Each row was made from one path, in order. Every step used is in the known rows, and no mark comes twice. Write each row's path.
Known rows
pugob -> pubop: [-3.19 -1.93  0.85  1.30 -1.69  3.83 -0.62 -0.02 -1.96 -2.27 -1.33 -2.02
  1.00 -2.66 -0.90  1.81 -1.01  1.81  1.24 -0.17 -0.85  0.76 -1.64  2.69
  1.54]
mirar -> pubop -> nofo: [-5.20 -0.15 -3.76  0.27 -1.64 -0.47  1.62  2.04 -2.74  1.74 -0.90 -2.08
  2.42 -0.71  2.85  4.33 -0.74  2.05 -0.01  0.93  3.13 -0.05 -2.20 -0.21
 -1.77]
vamer -> pubop -> pugob -> ledim: [-3.26 -3.13 -1.81  3.26  1.43  4.79  4.90  1.15  3.13 -1.84  3.13  1.80
 -0.32 -0.10 -2.79 -4.23 -2.78 -1.33  3.00 -1.14 -0.53 -0.86 -3.43 -1.40
  1.53]
pugob -> pubop -> nofo -> ledim: [-1.67  0.31 -0.28 -1.83 -3.00  1.43  0.57  0.75 -3.12 -2.78 -0.42 -5.98
  4.31 -2.88 -0.47  1.38 -1.31  1.34 -0.88  2.25  1.02  1.44 -0.58  2.64
  1.06]
vamer -> pubop -> nofo: [-3.41 -1.69 -2.46 -0.30 -2.11  2.03  5.00  3.95 -0.10  1.47 -1.21  0.72
  2.69 -1.00  0.21 -0.49 -0.12 -0.35 -1.77 -0.41  1.14  0.15 -2.81 -1.30
 -1.00]
vamer -> ledim: [-1.23 -0.47 -0.03  0.26 -1.63  1.14  2.36  2.61 -0.74  2.36 -0.88  4.20
  2.08 -1.79  1.12  1.65 -0.38  1.00 -1.19  0.40 -0.28  0.33 -0.71  0.65
 -0.91]
pugob -> pubop -> nofo: [-4.64 -2.41 -1.75  0.81 -2.70  3.99  1.00  1.04 -2.09 -2.83 -2.26 -3.77
  4.07 -2.67  0.08  2.13 -1.02  2.78 -0.03  0.81  2.18  1.28 -1.51  1.90
 -0.05]
nofo -> ledim -> pobak -> pubop: [ 3.18  1.26  2.47 -3.60 -3.54  0.28  0.49  2.36 -1.69 -1.01  2.29  0.84
  2.11  1.75 -1.63 -3.81 -2.63  2.22 -5.13 -1.64 -2.95  3.46 -1.64  0.24
  1.59]
pobak -> ledim -> mirar: [-5.93  0.92 -1.21 -5.13  0.67  3.02  0.36  0.01 -1.12  2.18  2.33  1.30
  3.38  0.71  2.20  0.08 -1.28  2.50 -2.08  0.46 -0.40  2.72  0.46 -1.30
 -0.20]
nofo -> ledim -> vamer: [ 2.49  1.53  3.54 -2.57 -1.83 -1.69  2.44  0.79 -5.28  1.08  1.99 -5.87
  1.87 -0.80 -2.79 -0.97 -0.65  1.80 -0.32 -1.04  0.20 -1.02 -2.13 -0.16
  0.19]
pobak -> pubop: [-1.23 -1.03  2.56  0.03 -2.85  1.33 -0.27  3.77 -0.71  0.82  1.08  1.41
  0.01  0.77  0.29 -0.33 -0.78  1.39 -0.33 -1.14 -0.67  2.75 -2.92 -2.01
  0.32]
ledim -> pobak -> pubop -> pugob: [-2.75 -1.88 -0.64  0.87 -2.72  3.07  3.72  1.89  1.32 -0.94  3.41  3.48
  3.35  3.50 -0.81 -5.62 -3.76  3.53 -2.45 -4.29 -1.03  4.33 -3.56 -1.12
  0.06]
vamer -> ledim -> pobak -> pubop: [ 2.56  0.12  0.63 -0.45 -3.13  1.04  3.77  2.87  1.50 -0.71 -0.12  6.96
  3.34  0.88 -0.46 -3.30 -2.34  2.40 -5.50 -0.65 -2.18  3.66 -1.95  0.38
 -0.11]
nofo -> ledim: [-0.46  0.94  1.95 -2.90 -2.19  0.19 -0.78  1.81 -3.93  2.17  1.61 -2.19
  0.71 -0.76 -0.42  1.18 -0.25  0.53 -0.85 -0.32 -0.93  0.26 -0.49  0.53
  0.74]
mirar -> pubop -> vamer: [-2.19 -0.75 -0.61  2.51 -0.39 -0.95  2.02  0.73 -3.19  0.87 -1.74 -3.69
 -1.64  1.23  2.69  5.44 -3.25 -0.27  2.10 -1.64  2.88 -1.07 -4.64 -1.16
 -1.28]
nofo -> ledim -> mirar: [-3.07  0.89  1.80 -5.26 -0.09  0.64 -0.56 -0.79 -3.48  2.10  1.98  0.32
  2.03 -0.03 -0.02  1.23 -2.16  1.42 -1.96  0.29  0.13  1.92  1.64 -0.96
  1.87]
nofo -> ledim -> vamer -> pubop: [ 4.11  1.97  3.00 -2.03 -1.03 -3.11  6.11  1.74 -2.26  0.61  1.78 -3.37
  0.74 -0.56 -3.74 -3.65 -1.02 -1.06 -1.24 -0.80 -1.66 -1.18 -3.32 -0.41
  1.15]
nofo -> ledim -> pobak -> pubop -> mirar: [ 0.55  0.90  1.34 -5.13 -2.18  1.51  2.74  0.95 -0.34 -1.25  1.05  1.53
  3.52  0.40 -0.96 -3.98 -4.57  0.42 -4.52 -2.24  0.78  4.95 -1.57  0.22
  2.55]
mirar -> pubop -> vamer -> ledim -> nofo: [ 1.22 -0.01 -3.89  1.58  0.91 -2.32  6.86  2.75 -1.29  0.26 -1.28 -1.12
  3.32 -0.71  2.64  4.56 -3.26 -0.18 -0.80  1.65  3.55 -1.22 -3.30 -1.37
 -3.07]
ledim -> mirar -> pubop: [-6.09  0.13 -1.11 -1.68  1.32 -0.60  0.37 -1.83 -2.06  1.86  0.23  2.13
  0.56  0.29  2.37  4.14 -2.59  1.92  0.29  0.17  1.37  1.41  0.07 -0.84
  0.88]
vamer -> ledim -> mirar -> pubop: [-3.67  1.47 -1.81 -1.21  1.36 -2.25  3.12 -1.48  0.19  2.32 -0.25  6.14
  2.01 -0.60  3.09  3.71 -2.98  1.08 -1.32  2.51  1.02  1.97  0.72  0.15
  0.49]
mirar -> pubop: [-3.56  0.19 -1.10  0.78 -0.83 -0.88 -0.02  0.99 -2.48  2.00 -0.21 -0.29
 -0.70 -0.69  2.09  4.04 -0.85  1.12  1.12 -0.39  0.41 -0.40 -2.15  0.57
 -0.11]
mirar -> pubop -> nofo -> ledim: [-2.09  2.64 -2.39 -2.47 -2.12 -3.21  1.03  1.63 -3.64  1.64  0.96 -4.30
  2.78 -0.61  2.37  3.31 -0.98  0.67 -1.21  2.14  2.19  0.42 -1.04  0.57
 -0.53]
nofo -> ledim -> pugob -> pubop: [-1.43  0.42  1.05  0.18 -1.00  1.59 -0.98 -0.75  1.44 -3.61  3.34 -3.79
  2.20 -0.60  0.83  0.30 -2.59  0.81  1.36  1.11 -0.25  3.65 -1.51  2.08
  3.25]
pugob -> ledim: [-2.08 -2.86  0.51  1.14  0.37  5.99 -1.78  1.13 -1.89 -1.78  0.05 -0.94
 -0.66 -1.84 -2.14  1.25 -0.31  1.47  2.41  0.00  0.61 -1.86 -1.24 -0.61
  0.81]
nofo -> ledim -> mirar -> pubop: [-2.96  2.96  0.11 -4.27  0.82 -3.16 -0.25 -2.36 -2.97  1.83  2.03 -0.18
  0.77  0.52  1.75  3.06 -3.19  0.66 -1.01  1.58  0.59  1.68  0.92  0.14
  2.17]
pubop -> pugob -> ledim: [-4.93 -3.47 -1.38  2.74  0.70  6.16  0.97  0.26  0.22 -1.62  3.17 -0.46
  0.81 -0.10 -1.78 -1.48 -2.32  1.62  3.88 -1.34  1.46 -0.76 -2.22 -1.07
  0.60]
vamer -> pubop: [-1.81 -1.46  0.19  0.37 -0.97  1.66  3.59  3.18 -0.07  1.68 -0.69  2.39
 -0.42 -0.90 -0.67 -0.62 -0.12 -1.25 -0.57 -1.46 -1.77 -0.32 -2.72 -0.45
  0.59]

Write each row's path
[-0.62  0.03 -2.16 -4.43 -3.52  2.06  1.97  1.94 -4.23 -0.12  0.03 -2.21
  5.81 -0.22 -1.02 -1.22 -1.39  3.28 -5.76 -1.23  0.80  1.16 -0.13  1.17
 -0.75]	pubop -> nofo -> ledim -> pobak
[-7.44 -0.18 -3.85 -2.07  0.30 -0.15  1.80 -0.77 -2.19  1.38 -0.67  0.51
  3.62  0.14  3.19  4.34 -2.54  2.88 -1.08  1.20  4.39  1.77 -0.06 -1.75
 -0.58]	ledim -> mirar -> pubop -> nofo
[ 1.12  1.25  0.62 -2.99 -2.79 -1.25  3.93  1.86 -5.57  0.43  1.24 -7.56
  5.02 -0.88 -1.93 -0.72 -0.59  2.73 -1.52  0.05  3.33 -0.56 -2.01 -0.92
 -1.46]	pubop -> nofo -> ledim -> vamer
[-4.53 -0.81 -1.27 -0.25  3.19  2.62 -1.16 -3.07 -1.09 -1.77  0.69  1.07
 -0.72 -0.74  0.10  3.09 -3.07  1.62  2.48  1.79  1.98 -0.52  0.27 -1.05
  2.29]	pugob -> ledim -> mirar -> pubop
[-0.95 -3.58 -2.05 -0.38  1.21  6.39  0.26  2.68 -2.30 -2.28  0.88 -2.29
  3.03 -3.17 -2.91  0.74  0.10  2.45  1.00  0.86  1.52 -2.71 -0.64 -1.59
 -0.59]	pugob -> ledim -> nofo
[-0.02 -1.37  1.03 -0.86 -3.20  2.97  0.94  2.60 -0.75 -1.02  0.35  3.04
  1.94  1.74 -1.21 -3.04 -2.11  3.44 -3.97 -2.96 -1.77  3.11 -2.69 -0.44
  0.46]	ledim -> pobak -> pubop
[-6.60 -0.33 -2.90  2.35 -0.23 -0.73  2.83  0.10 -0.62  2.01  3.11  0.21
  0.63  0.91  2.47  1.31 -2.77  1.41  2.47 -1.63  0.92  0.75 -3.01  0.08
 -0.47]	mirar -> pubop -> pugob
[-1.98  0.57 -0.56 -3.52 -3.20  0.54  0.70  2.89 -4.20  1.57  0.89 -3.69
  3.93 -0.96  0.61  1.40 -0.36  1.32 -2.21  0.77  1.99  0.86 -0.39 -0.24
 -0.79]	pubop -> nofo -> ledim
[ 0.13 -0.93 -1.40 -0.66 -2.03  2.60  3.71  1.53 -0.81  0.34 -1.59  5.57
  4.01 -0.79 -0.47 -0.92 -1.82  2.78 -4.87 -1.28 -1.48  0.93 -0.55  2.06
 -0.75]	vamer -> ledim -> pobak
[ 3.79 -1.18 -0.29  0.92 -1.28 -0.05  6.54  5.36  0.39 -0.91 -0.11  0.59
  3.94  0.51  0.90  0.37 -3.18  0.10 -2.34  0.85  2.56  1.87 -4.13 -3.87
 -2.55]	pobak -> pubop -> vamer -> ledim -> nofo
[-0.03  0.46 -1.39  3.08 -0.10 -2.76  4.85  1.22 -1.05  0.93 -2.27  0.16
 -0.19  0.47  3.51  4.97 -3.77 -1.20  0.54  0.71  2.71 -0.52 -3.89 -0.18
 -1.74]	mirar -> pubop -> vamer -> ledim
[-0.80  1.03  0.31 -1.75 -3.19 -0.04  0.84  3.93  2.61 -1.04  5.22 -2.09
  4.25  2.63  2.98 -1.45 -2.15  1.33 -1.63  1.40  2.80  6.15 -3.11 -3.45
  0.53]	pobak -> pubop -> nofo -> ledim -> pugob
[-0.07 -0.79 -1.15  0.00 -1.67  0.07  8.28  3.09 -1.49  0.11 -0.93 -2.91
  3.73 -0.87 -2.35 -2.56 -0.49  1.16 -1.12 -1.00  2.33 -1.19 -4.34 -2.05
 -1.72]	ledim -> vamer -> pubop -> nofo
[-4.24 -1.88 -1.06 -1.32  0.28  2.77  5.77  1.72  1.09  1.50 -1.73  3.27
  1.13 -2.37  0.19 -0.83 -2.70 -3.12  0.13 -1.92  1.78  1.09 -2.74 -0.50
  1.52]	vamer -> pubop -> mirar
[ 0.91  3.36 -0.84 -2.09 -1.71 -5.10  4.30  0.72 -4.84  0.49  1.40 -8.00
  3.58 -0.55 -0.12  1.25 -1.25  2.10 -0.69  1.44  3.32 -0.97 -2.74 -0.08
 -1.27]	mirar -> pubop -> nofo -> ledim -> vamer
[-1.79 -2.73  0.25  2.90  0.99  4.23  4.40 -0.77 -1.09 -2.82  3.61 -4.06
  1.85 -0.08 -4.33 -3.39 -2.55  2.90  4.32 -1.98  2.50 -2.14 -3.88 -1.83
 -0.24]	pubop -> pugob -> ledim -> vamer
[-4.65  0.55 -2.07 -1.17 -0.38  3.14  0.08  2.53  2.81  0.66  4.87 -0.71
  3.36  2.09  4.02 -0.58 -0.72  2.03  0.12  0.04  0.12  3.48 -2.79 -1.28
 -0.70]	pobak -> ledim -> pugob
[-3.91 -1.79 -5.55  2.36  2.77  2.74  3.52  0.58  0.28 -2.38  4.26 -2.43
  2.97 -1.21 -0.77  0.10 -2.72  1.92  3.25  1.08  2.53 -1.84 -2.17 -1.24
 -0.50]	mirar -> pubop -> pugob -> ledim -> nofo
[-0.32 -0.90 -2.75 -1.04 -0.56  1.51  4.41  4.23 -1.11  1.27 -0.06  2.67
  5.67 -3.03  0.08  1.28  0.10  1.94 -2.67  1.66  0.76 -0.20 -0.10 -0.25
 -2.25]	vamer -> ledim -> nofo
[-4.47 -1.37 -2.01  1.83  0.80  4.06  4.51 -1.46  6.04 -4.02 -0.27  3.14
  4.94 -3.19  2.94  0.63 -4.90 -0.73  1.57  1.55  3.95  4.93 -1.90  2.26
  2.38]	vamer -> ledim -> pugob -> pubop -> mirar
[ 1.56 -2.41  0.89  0.33 -1.30  6.06 -0.35  1.53  0.39 -4.63  0.74  1.89
  0.60  0.85 -3.70 -3.96 -2.49  3.08 -2.02 -1.39 -1.34  1.34 -2.32 -0.67
  1.71]	pugob -> ledim -> pobak -> pubop
[-7.61  2.85 -5.56 -4.65  0.86 -0.46  2.21 -0.13 -0.84  1.51  1.79 -0.71
  5.36  0.98  4.88  2.43 -2.09  3.00 -2.31  3.07  2.83  2.80 -0.24 -1.30
 -1.35]	pobak -> ledim -> mirar -> pubop -> nofo
[-0.13 -0.77  1.49  1.85 -0.70  1.57  0.88 -0.96  0.94 -5.07  1.86 -7.22
  1.27  1.42  1.55  1.58 -4.98 -0.85  2.36 -0.18  2.35  2.97 -4.01  0.30
  2.17]	nofo -> ledim -> pugob -> pubop -> vamer
[-6.10  3.14 -2.88 -4.02  1.94 -0.91  0.81 -1.09 -0.57  2.26  2.69  0.87
  2.26  1.20  3.93  2.22 -2.14  1.90 -1.19  1.69  0.09  2.32 -0.24 -0.47
  0.17]	pobak -> ledim -> mirar -> pubop
[-2.06 -0.92 -0.64  3.33 -0.58  2.64  2.18 -0.18  4.61 -3.52  0.89  2.30
  3.46 -1.63  2.21  0.80 -2.49  1.08  0.95  1.92  0.36  3.71 -1.91  2.06
  1.57]	vamer -> ledim -> pugob -> pubop
[ 0.36 -1.50  0.42  1.96 -1.35  1.17  4.46  2.36 -1.36  0.97 -2.31  0.84
  1.20  0.16  1.63  2.97 -2.79 -0.78 -0.20 -0.70  2.44 -0.15 -3.20 -1.07
 -1.90]	pubop -> vamer -> ledim
[-4.75 -1.90 -1.67  2.03 -0.46  1.75  6.21  2.44  1.84  1.94  2.42  2.90
  0.91  0.92 -0.32 -3.37 -2.41 -1.04  0.84 -2.83 -1.20  0.91 -3.70 -1.18
  0.22]	vamer -> pubop -> pugob
[ 2.60 -1.81  1.37  1.70  1.35  2.84  5.23  0.83 -0.23 -3.18  0.39 -2.20
 -0.64 -1.65 -5.57 -3.60 -0.98 -0.12  2.12 -0.53 -0.25 -3.44 -4.08 -1.52
  1.34]	pugob -> ledim -> vamer -> pubop
[ 1.09 -0.70  1.46  0.70 -0.54 -0.32  6.89  1.98 -1.43  0.31 -0.01 -1.24
  0.52 -0.72 -3.29 -2.90 -0.55  0.07  0.12 -2.07 -0.73 -1.68 -4.29 -1.26
 -0.11]	ledim -> vamer -> pubop
[-4.54 -0.87 -0.85 -0.05  1.74 -0.46  2.36 -1.98 -2.60  0.60 -1.36 -1.23
 -0.33  2.26  3.06  5.51 -5.15  0.41  1.23 -0.91  4.06  0.61 -2.48 -2.56
 -0.16]	ledim -> mirar -> pubop -> vamer
[-3.16  0.21 -1.82 -1.98 -2.27  1.39  0.55  2.56  0.29  0.21  3.57 -3.14
  5.01  1.06  2.84  0.80 -1.51  1.63 -0.97  0.82  3.64  3.32 -1.38 -1.68
 -0.20]	pubop -> nofo -> ledim -> pugob
[ 1.36 -2.10 -2.24  0.66 -0.25  1.41  6.52  4.06 -1.87  0.30 -1.61 -0.57
  4.58 -1.15  0.68  2.48 -2.40  0.24 -1.75  0.43  3.32 -0.92 -2.64 -2.02
 -3.25]	pubop -> vamer -> ledim -> nofo
[-3.65 -0.03 -0.08 -1.27  0.21  3.02  1.09 -2.13  2.73 -4.20  2.14 -3.05
  3.72 -2.12  1.65 -0.06 -4.73 -1.14  1.93  0.51  3.41  4.84 -1.52  2.08
  4.16]	nofo -> ledim -> pugob -> pubop -> mirar
[ 0.56  1.36  1.28 -3.18 -4.21 -0.75  0.63  4.37 -1.69  0.51  2.18 -2.63
  3.38  0.67  0.70 -0.67 -1.14  0.97 -2.78  1.38  1.35  3.78 -1.94 -1.98
 -0.04]	pobak -> pubop -> nofo -> ledim
[ 2.54 -0.85  2.35  2.28 -2.26 -0.31  4.47  3.72  0.83 -0.12 -0.95  1.95
  0.59  1.95  1.94  0.83 -3.63 -1.04 -1.01 -0.15  1.54  2.70 -4.63 -2.85
 -1.16]	pobak -> pubop -> vamer -> ledim
[-8.82 -0.24 -3.06  0.09  1.85 -0.24  3.11 -2.56 -0.01  1.73  3.34  2.71
  1.92  1.94  2.71  1.41 -4.62  2.34  1.50 -0.91  2.11  2.47 -0.91 -1.31
  0.70]	ledim -> mirar -> pubop -> pugob
[-4.09 -2.35 -0.33  2.88 -0.74  4.49 -0.42 -0.40  2.33 -3.77  1.44 -1.50
  1.99 -0.73  1.24  1.13 -2.15  1.97  2.67 -0.18  0.71  3.07 -2.66  1.29
  1.90]	ledim -> pugob -> pubop
[-0.41  1.13 -1.20 -2.96 -2.54 -0.67  4.26  3.79 -1.08  1.34  0.53 -1.41
  2.95 -0.99 -0.36 -1.45 -0.56 -1.54 -3.01  0.94 -0.24  0.59 -1.75 -0.66
  0.19]	vamer -> pubop -> nofo -> ledim
[-4.98  2.00 -2.33 -2.43  2.22 -0.80  2.71 -1.33 -1.11  0.89  1.07 -2.52
  1.46  3.03  4.71  3.66 -4.67  0.44 -0.10  0.54  2.66  1.69 -2.81 -2.41
 -0.94]	pobak -> ledim -> mirar -> pubop -> vamer
[-3.17 -1.87 -1.01  1.31  3.61  2.63  0.89 -3.27 -1.54 -2.94 -1.00 -2.22
 -1.63  1.19  0.65  4.47 -5.64  0.15  3.43  0.50  4.51 -1.11 -2.26 -3.02
  1.02]	pugob -> ledim -> mirar -> pubop -> vamer
[ 1.65 -2.16 -2.08  2.26 -0.03  2.14  6.21  1.74 -0.76 -4.08 -2.54 -2.84
  4.88 -2.99 -0.29  2.32 -3.32  0.46 -0.64  1.78  2.14 -0.14 -2.78  0.76
 -1.41]	pugob -> pubop -> vamer -> ledim -> nofo
[ 1.35 -2.47  1.56  0.81 -2.80  2.95  3.05  2.42 -1.32 -2.16 -1.18 -0.37
  0.92  3.60 -0.55 -1.61 -4.64  1.87 -2.82 -4.21  0.79  2.21 -5.15 -2.29
 -0.65]	ledim -> pobak -> pubop -> vamer
[-4.71  0.57 -1.85  0.30 -0.09  3.99 -0.22  0.25  3.96 -3.65  3.74 -2.87
  3.80  0.24  2.93 -0.62 -1.61  1.96  1.23  1.50 -0.86  4.18 -2.75  1.66
  1.12]	pobak -> ledim -> pugob -> pubop
[-1.88 -1.60  0.25 -0.41  0.80  1.55  4.73 -0.52 -0.91  1.01 -1.81  3.33
  2.35  0.97  1.95  3.18 -4.80  0.19 -1.11 -0.10  3.34  1.45 -1.06 -2.61
 -0.75]	pubop -> vamer -> ledim -> mirar
[-0.83 -3.13 -0.95  0.15 -0.27  7.47 -0.64  0.07 -1.90 -3.36 -0.70  0.87
  1.27 -0.85 -3.75 -1.56 -1.61  3.38 -1.12 -2.05 -0.70 -1.56 -1.01  0.98
  0.90]	pugob -> ledim -> pobak
[-3.74 -3.96 -2.61  1.87  0.31  7.63  2.36 -0.69  0.16 -3.43  2.39  1.22
  2.69  0.75 -3.37 -4.05 -3.53  3.62  0.36 -3.39  0.15 -0.34 -2.00  0.34
  0.57]	pubop -> pugob -> ledim -> pobak
[ 1.02 -2.24  1.92  1.28  0.51  4.16  1.61 -0.02 -3.25 -2.69  0.58 -4.62
  0.51 -1.68 -4.79 -0.92 -0.64  2.83  3.00 -0.73  1.68 -3.36 -2.90 -1.11
  0.23]	pugob -> ledim -> vamer
[-4.14  0.40 -0.73 -5.87 -1.05  1.08  0.90  0.06 -3.61  1.44  1.27 -1.27
  5.06 -0.19  0.77  1.43 -2.18  2.05 -3.18  1.37  3.20  2.65  1.71 -1.60
  0.29]	pubop -> nofo -> ledim -> mirar
[-1.75 -3.03  1.12  2.98 -1.32  3.66  1.39 -0.10 -2.55 -3.57 -2.95 -5.53
 -0.07 -0.67 -0.16  3.17 -3.52  0.29  2.33 -1.36  1.77  0.10 -4.03  0.88
  0.39]	pugob -> pubop -> vamer
[-2.45 -2.66  0.60  2.92 -0.40  4.68  1.09  1.74  2.58 -2.47  4.48  0.68
  0.18  1.67 -1.70 -3.84 -3.20  1.26  3.00 -0.79  0.66  2.05 -3.76 -2.87
  1.34]	pobak -> pubop -> pugob -> ledim
[-6.53  0.90 -3.64  0.63  1.98 -2.06  5.78 -2.28  2.12  2.00  2.73  6.68
  3.40  0.92  3.45  0.84 -4.84  1.34  0.04  1.17  1.94  3.04 -0.14 -0.41
  0.17]	vamer -> ledim -> mirar -> pubop -> pugob
